Known rows, with every step that occurs:
buda > kibese > vabon: [ 0.20  0.30 -0.01 -0.17 -0.15 -0.14 -0.02 -0.20 -0.18  0.07  0.07 -0.15
 -0.04  0.09 -0.08 -0.28  0.03  0.21  0.21 -0.13 -0.15 -0.25 -0.04  0.35]
tegela > lavu > vabon > kibese > buda: [ 0.25 -0.13  0.06  0.09  0.05 -0.07  0.10  0.11  0.19 -0.19 -0.02  0.19
  0.16 -0.13  0.02  0.15 -0.01  0.18 -0.22  0.13  0.13  0.03 -0.31 -0.02]
tegela > lavu > zafiken: [-0.05 -0.25 -0.44  0.22  0.19 -0.03 -0.50  0.11  0.01  0.19  0.31  0.17
 -0.01  0.18  0.04  0.12  0.19 -0.30 -0.08  0.10  0.05  0.18  0.41  0.16]
kibese > tegela > lavu > susagop: [-0.26 -0.21  0.07  0.17 -0.10  0.10 -0.39  0.03  0.00  0.23  0.10  0.31
 -0.08  0.29  0.12 -0.02  0.13 -0.04  0.01  0.18  0.13  0.07 -0.16  0.13]
lavu > vabon > kibese > buda: [ 0.16  0.11  0.08  0.02 -0.05 -0.15  0.32  0.07  0.03 -0.27 -0.15  0.02
  0.09 -0.28  0.06  0.14 -0.19  0.29 -0.11 -0.08 -0.01  0.06 -0.26  0.05]
susagop > lavu: [ 0.07 -0.01 -0.10 -0.09  0.09  0.12  0.01  0.22 -0.18  0.07  0.16 -0.01
 -0.15  0.15 -0.37  0.15  0.04 -0.08  0.04 -0.03  0.13  0.20  0.20 -0.21]
vabon > lavu > tegela: [-0.12 -0.24  0.11  0.00  0.12  0.02  0.08  0.18 -0.24  0.21  0.01 -0.21
 -0.06 -0.02  0.01 -0.14 -0.27 -0.12 -0.27  0.26  0.01  0.39  0.16 -0.11]
zafiken > kibese > buda > lavu > susagop: [-0.12  0.15  0.28  0.27 -0.19  0.10  0.11 -0.10  0.07 -0.15 -0.19  0.23
  0.03  0.01  0.07 -0.05  0.18 -0.03  0.07  0.03  0.20 -0.10 -0.11 -0.14]
susagop > lavu > vabon > kibese > buda: [ 0.32  0.12  0.17 -0.09 -0.01  0.11  0.48  0.25  0.17 -0.55 -0.17  0.19
  0.11 -0.16 -0.16  0.29 -0.07  0.28 -0.17 -0.11  0.15  0.18 -0.35 -0.36]
zafiken > kibese > vabon: [ 0.05  0.37 -0.07 -0.26 -0.19 -0.06  0.03 -0.04 -0.26 -0.01 -0.20 -0.15
 -0.07 -0.11 -0.23  0.05 -0.05  0.10  0.29 -0.36 -0.22 -0.29  0.04  0.29]
susagop > lavu > buda > kibese > tegela: [-0.12 -0.06  0.01 -0.11 -0.02  0.05  0.25 -0.06  0.45 -0.22  0.01  0.04
  0.01  0.06  0.04 -0.09 -0.03  0.19 -0.08  0.12 -0.04  0.07 -0.04 -0.36]
vabon > kibese > buda: [ 0.23  0.04 -0.05 -0.12  0.06 -0.30  0.13  0.03  0.19  0.12  0.11 -0.04
 -0.03 -0.24 -0.19  0.22 -0.22  0.13  0.04 -0.07 -0.12 -0.10 -0.30  0.08]
kibese > buda: [-0.05  0.04 -0.08 -0.04 -0.03 -0.20 -0.03  0.15  0.18  0.20  0.06  0.00
 -0.09 -0.09 -0.19  0.21 -0.15  0.04  0.03 -0.05  0.03 -0.08 -0.08  0.07]
lavu > vabon > kibese: [ 0.16  0.06 -0.01  0.08  0.03 -0.10  0.21 -0.04 -0.44 -0.15 -0.03 -0.18
  0.01 -0.14  0.08 -0.05 -0.12  0.16 -0.05 -0.01 -0.07  0.21  0.11  0.19]
zafiken > kibese: [-0.06  0.11 -0.12 -0.10  0.05 -0.10  0.06 -0.19 -0.28  0.12  0.00 -0.23
 -0.13 -0.10 -0.15  0.08 -0.07  0.03  0.19 -0.17 -0.18 -0.02  0.25  0.21]
susagop > lavu > vabon > kibese > tegela: [ 0.19  0.01  0.06 -0.28  0.05  0.21  0.41  0.03  0.08 -0.56 -0.24  0.08
  0.08  0.01 -0.05  0.13 -0.07  0.31  0.05 -0.07 -0.03  0.23 -0.31 -0.22]
lavu > zafiken > kibese > tegela: [-0.24  0.10 -0.35 -0.24  0.09 -0.05 -0.02 -0.28  0.27 -0.21 -0.21  0.00
  0.05 -0.10  0.15  0.20 -0.07  0.05  0.28 -0.29 -0.37  0.00  0.14  0.24]
vabon > lavu > buda > kibese > tegela: [-0.09 -0.23  0.09 -0.09 -0.05 -0.07  0.10 -0.09  0.23  0.01  0.11 -0.06
  0.13 -0.08  0.15 -0.29 -0.38  0.09 -0.10  0.25 -0.04  0.10 -0.13 -0.08]
vabon > kibese: [ 0.21 -0.01 -0.14 -0.06  0.12 -0.24  0.01 -0.06 -0.30  0.21  0.26 -0.24
 -0.10 -0.11 -0.15  0.02 -0.15  0.01  0.09 -0.01 -0.19  0.04  0.06  0.21]
kibese > vabon > lavu > tegela: [-0.03  0.01  0.14 -0.14 -0.14  0.06  0.03  0.34 -0.22  0.07 -0.18 -0.10
 -0.01 -0.05 -0.07 -0.19 -0.28 -0.05 -0.17  0.06  0.00  0.14 -0.03 -0.03]
buda > lavu > tegela: [-0.20 -0.17  0.02  0.19  0.22  0.03  0.07 -0.03 -0.07  0.12 -0.12 -0.25
 -0.08  0.15  0.13 -0.34  0.20 -0.16 -0.10  0.42  0.06  0.19  0.40 -0.18]
lavu > tegela > kibese > vabon: [-0.10  0.13  0.21 -0.06 -0.05 -0.07 -0.02 -0.08 -0.08  0.15 -0.22 -0.32
 -0.08 -0.03  0.28 -0.19  0.15  0.05 -0.06 -0.07 -0.23 -0.38 -0.13  0.06]
susagop > lavu > vabon: [ 0.02  0.06  0.04  0.05  0.01  0.28  0.21  0.27 -0.30 -0.32 -0.11  0.05
 -0.06  0.15 -0.14  0.07  0.07  0.09 -0.10 -0.03  0.25  0.38  0.22 -0.21]
tegela > kibese: [ 0.03 -0.07  0.01  0.01  0.12 -0.10 -0.17 -0.21 -0.28  0.38  0.23 -0.30
 -0.11  0.04  0.08 -0.05  0.10 -0.08  0.11 -0.02 -0.07 -0.26  0.03  0.17]
kibese > buda > lavu: [ 0.04 -0.06 -0.04  0.06  0.06 -0.03  0.00  0.07  0.25  0.11  0.01  0.05
  0.02  0.08 -0.16 -0.04  0.07 -0.09  0.13  0.23  0.24 -0.12  0.00 -0.12]
tegela > lavu: [ 0.01 -0.27 -0.20  0.07  0.16 -0.05 -0.36  0.09 -0.16  0.40  0.31  0.00
 -0.10  0.20 -0.19  0.03  0.11 -0.16 -0.02  0.21  0.11  0.04  0.23  0.13]
kibese > buda > lavu > susagop: [-0.13  0.02  0.23  0.39 -0.18  0.07 -0.07  0.13  0.03  0.06 -0.01  0.29
 -0.02  0.14  0.07 -0.13  0.15 -0.11 -0.02  0.21  0.36 -0.01 -0.09 -0.13]
zafiken > kibese > tegela: [-0.17  0.08 -0.12 -0.38  0.06 -0.06  0.11 -0.31  0.11  0.00 -0.21 -0.17
 -0.06 -0.07 -0.08  0.12 -0.15  0.17  0.36 -0.19 -0.30 -0.11 -0.06  0.23]
buda > lavu > zafiken > kibese: [-0.03  0.04 -0.31  0.12  0.18  0.08 -0.05 -0.27 -0.01 -0.18 -0.05 -0.02
  0.09  0.07  0.10 -0.09  0.24 -0.26  0.18 -0.01 -0.06  0.06  0.51  0.02]

Rows:
[ 0.13  0.06  0.28 -0.19 -0.11  0.01  0.17 -0.06 -0.10 -0.02 -0.10 -0.16
  0.09  0.01  0.08 -0.42 -0.15  0.16 -0.16  0.10 -0.10  0.07 -0.14  0.05] -> buda > kibese > vabon > lavu > tegela
[-0.07 -0.11  0.26  0.27 -0.20  0.14 -0.20  0.26 -0.63  0.25  0.24  0.15
 -0.09  0.09 -0.03 -0.13 -0.22 -0.19 -0.13  0.11  0.27  0.35  0.02  0.08] -> vabon > lavu > susagop
[-0.01 -0.04 -0.28  0.18  0.09 -0.02 -0.13  0.08  0.44 -0.10  0.00  0.22
  0.13  0.05  0.07  0.04  0.14 -0.22  0.04  0.10  0.17  0.02  0.18 -0.10] -> kibese > buda > lavu > zafiken
[-0.17 -0.10 -0.11  0.22 -0.02  0.06  0.05  0.45 -0.01  0.02  0.12  0.02
 -0.13 -0.02 -0.19  0.11 -0.05 -0.17 -0.26  0.08  0.18  0.24  0.36 -0.44] -> susagop > lavu > buda
[ 0.33 -0.04  0.00 -0.03  0.12 -0.15  0.14 -0.07  0.25 -0.01  0.08  0.01
  0.08 -0.08 -0.16 -0.03  0.02 -0.02  0.12  0.19  0.08 -0.16 -0.23 -0.12] -> vabon > kibese > buda > lavu
[-0.17 -0.03 -0.07  0.26 -0.03 -0.26  0.04 -0.11 -0.05  0.17  0.22 -0.22
 -0.07 -0.08  0.18 -0.28 -0.05  0.05 -0.18  0.17 -0.09  0.06  0.33  0.02] -> lavu > buda > kibese
[ 0.16  0.20  0.07 -0.15 -0.15 -0.05 -0.21 -0.06 -0.23  0.24  0.04 -0.22
 -0.06  0.01  0.00 -0.09  0.09  0.00  0.21 -0.22 -0.10 -0.53 -0.17  0.25] -> tegela > kibese > vabon
[ 0.24  0.07  0.00 -0.23 -0.21  0.07 -0.15  0.34 -0.37  0.18  0.06  0.02
  0.01  0.00 -0.33 -0.09 -0.31 -0.08  0.13 -0.08  0.10 -0.04 -0.11  0.16] -> kibese > vabon > lavu
[-0.04 -0.11 -0.37  0.10  0.19 -0.01 -0.31 -0.14  0.05 -0.02  0.12  0.12
  0.05  0.05  0.04  0.18  0.20 -0.22 -0.01 -0.07 -0.12  0.07  0.40  0.15] -> tegela > lavu > zafiken > kibese
[ 0.08 -0.09 -0.09  0.17  0.17  0.00 -0.17 -0.19  0.47 -0.04  0.07  0.10
  0.19  0.04  0.31 -0.04  0.33 -0.23  0.06  0.09  0.12 -0.35 -0.06 -0.12] -> tegela > kibese > buda > lavu > zafiken
[ 0.29  0.06  0.08 -0.02  0.07  0.17  0.36  0.14 -0.31 -0.43 -0.03  0.01
  0.02 -0.01 -0.12  0.07  0.01  0.16 -0.12 -0.06  0.09  0.32  0.01 -0.23] -> susagop > lavu > vabon > kibese
[-0.13  0.14 -0.35  0.04  0.09 -0.08 -0.08 -0.16 -0.09 -0.08 -0.01 -0.06
 -0.01 -0.11  0.07  0.16 -0.01 -0.10  0.10 -0.25 -0.25  0.12  0.43  0.22] -> lavu > zafiken > kibese
[-0.11 -0.16  0.18  0.13 -0.06  0.06 -0.21 -0.37  0.10  0.11  0.19  0.26
  0.02  0.35  0.27 -0.23  0.25  0.18 -0.01  0.22  0.02  0.00 -0.27  0.21] -> buda > kibese > tegela > lavu > susagop
[ 0.24  0.19  0.07 -0.34 -0.21  0.11  0.02  0.10 -0.33 -0.04 -0.12 -0.05
  0.06 -0.14 -0.35 -0.01 -0.30 -0.01  0.20 -0.26 -0.05 -0.14 -0.12  0.18] -> zafiken > kibese > vabon > lavu
[-0.03 -0.19 -0.08  0.23  0.06  0.11 -0.18  0.13 -0.29  0.03  0.04  0.06
  0.01  0.19  0.05 -0.06  0.13 -0.02 -0.15  0.21  0.23  0.23  0.26  0.11] -> tegela > lavu > vabon
[ 0.07 -0.05  0.19  0.05 -0.29  0.02 -0.20  0.29 -0.17  0.19  0.10 -0.12
  0.09 -0.19  0.08 -0.19 -0.23 -0.19 -0.16  0.00  0.10 -0.35 -0.16 -0.12] -> tegela > kibese > vabon > lavu > buda
[-0.20 -0.07  0.27  0.05  0.13 -0.17  0.13 -0.12  0.36  0.16 -0.17 -0.24
 -0.05 -0.16  0.32  0.04  0.07  0.08 -0.22  0.06 -0.14 -0.25 -0.27 -0.15] -> lavu > tegela > kibese > buda
[-0.01  0.01 -0.04 -0.30  0.08 -0.14  0.06 -0.46  0.17  0.09  0.06 -0.17
 -0.03  0.12  0.05 -0.17 -0.04  0.29  0.28  0.04 -0.24 -0.09 -0.14  0.28] -> buda > kibese > tegela
[-0.16 -0.17  0.07  0.43 -0.08  0.06 -0.44  0.13 -0.37  0.36  0.32  0.24
 -0.13  0.29  0.04 -0.05  0.22 -0.19 -0.17  0.21  0.24  0.16  0.14  0.12] -> tegela > lavu > susagop
[-0.15 -0.28 -0.43 -0.05  0.18  0.00 -0.44 -0.02  0.41  0.07  0.11  0.24
  0.08  0.19  0.11  0.14  0.10 -0.14  0.07  0.09 -0.06  0.08  0.10  0.16] -> kibese > tegela > lavu > zafiken
[ 0.04  0.13  0.29 -0.17 -0.03  0.19  0.15  0.09  0.05 -0.13 -0.23 -0.14
 -0.08  0.08  0.05 -0.04  0.26  0.04 -0.13 -0.12 -0.06 -0.26 -0.20 -0.36] -> susagop > lavu > tegela > kibese > vabon
[ 0.01 -0.20  0.08  0.17 -0.05 -0.10  0.04  0.03 -0.13  0.15  0.31 -0.12
  0.07 -0.10  0.10 -0.31 -0.30 -0.06 -0.27  0.27  0.08  0.23  0.18 -0.09] -> vabon > lavu > buda > kibese
[-0.11  0.19 -0.26 -0.03  0.01 -0.15  0.04 -0.07  0.37 -0.20 -0.11  0.11
  0.06 -0.25  0.05  0.36 -0.07  0.02  0.06 -0.33 -0.19 -0.03  0.07  0.10] -> lavu > zafiken > kibese > buda
[-0.05 -0.03  0.42  0.39 -0.13  0.10 -0.10 -0.14  0.06  0.12  0.06  0.17
  0.05  0.13  0.29 -0.18  0.36 -0.12 -0.01  0.19  0.31 -0.36 -0.34 -0.16] -> tegela > kibese > buda > lavu > susagop
[ 0.06  0.28  0.35  0.00 -0.47  0.20 -0.04  0.17 -0.55 -0.08 -0.10  0.21
  0.03 -0.06 -0.10 -0.11 -0.19 -0.03  0.05 -0.27  0.07 -0.02 -0.20  0.17] -> zafiken > kibese > vabon > lavu > susagop
[-0.22 -0.12  0.17  0.08  0.21 -0.10  0.04 -0.22 -0.12  0.28 -0.02 -0.42
 -0.13 -0.02  0.36 -0.14  0.15 -0.04 -0.17  0.13 -0.20 -0.11  0.09 -0.02] -> lavu > tegela > kibese
[-0.05 -0.07  0.35 -0.07  0.17  0.11  0.28  0.04  0.48 -0.10 -0.17 -0.04
 -0.05 -0.04  0.12  0.20  0.20  0.08 -0.29  0.01  0.04 -0.14 -0.35 -0.56] -> susagop > lavu > tegela > kibese > buda
[ 0.15  0.09 -0.21 -0.08 -0.18  0.08 -0.30  0.37 -0.18 -0.02  0.06  0.17
  0.11 -0.02 -0.11 -0.01 -0.25 -0.22  0.04 -0.18  0.04  0.11  0.09  0.19] -> kibese > vabon > lavu > zafiken
[-0.10  0.08 -0.27 -0.32  0.14  0.23  0.14 -0.11  0.41 -0.50 -0.21  0.18
  0.05  0.03 -0.05  0.35  0.05  0.03  0.20 -0.34 -0.21  0.13  0.04 -0.17] -> susagop > lavu > zafiken > kibese > tegela
[ 0.08  0.07  0.01 -0.07  0.05  0.00  0.19 -0.17  0.28 -0.09 -0.19  0.00
  0.06 -0.06 -0.17  0.02  0.09  0.00  0.22  0.04  0.08 -0.21 -0.02 -0.12] -> zafiken > kibese > buda > lavu
[ 0.04  0.16 -0.18 -0.14  0.06  0.13  0.20  0.10  0.51 -0.48 -0.14  0.31
  0.08 -0.12 -0.17  0.51  0.05  0.00 -0.01 -0.37 -0.03  0.09  0.00 -0.31] -> susagop > lavu > zafiken > kibese > buda
[-0.04  0.16 -0.03 -0.17  0.00 -0.15  0.17 -0.09  0.19  0.00 -0.12 -0.05
 -0.05 -0.23 -0.18  0.27 -0.14  0.14  0.15 -0.24 -0.14 -0.17 -0.10  0.07] -> zafiken > kibese > buda
[-0.26 -0.09  0.14  0.04 -0.10  0.14 -0.20 -0.21  0.05  0.02 -0.08  0.28
 -0.03  0.16  0.12  0.06  0.16  0.04  0.09  0.01 -0.04 -0.04 -0.17  0.15] -> zafiken > kibese > tegela > lavu > susagop
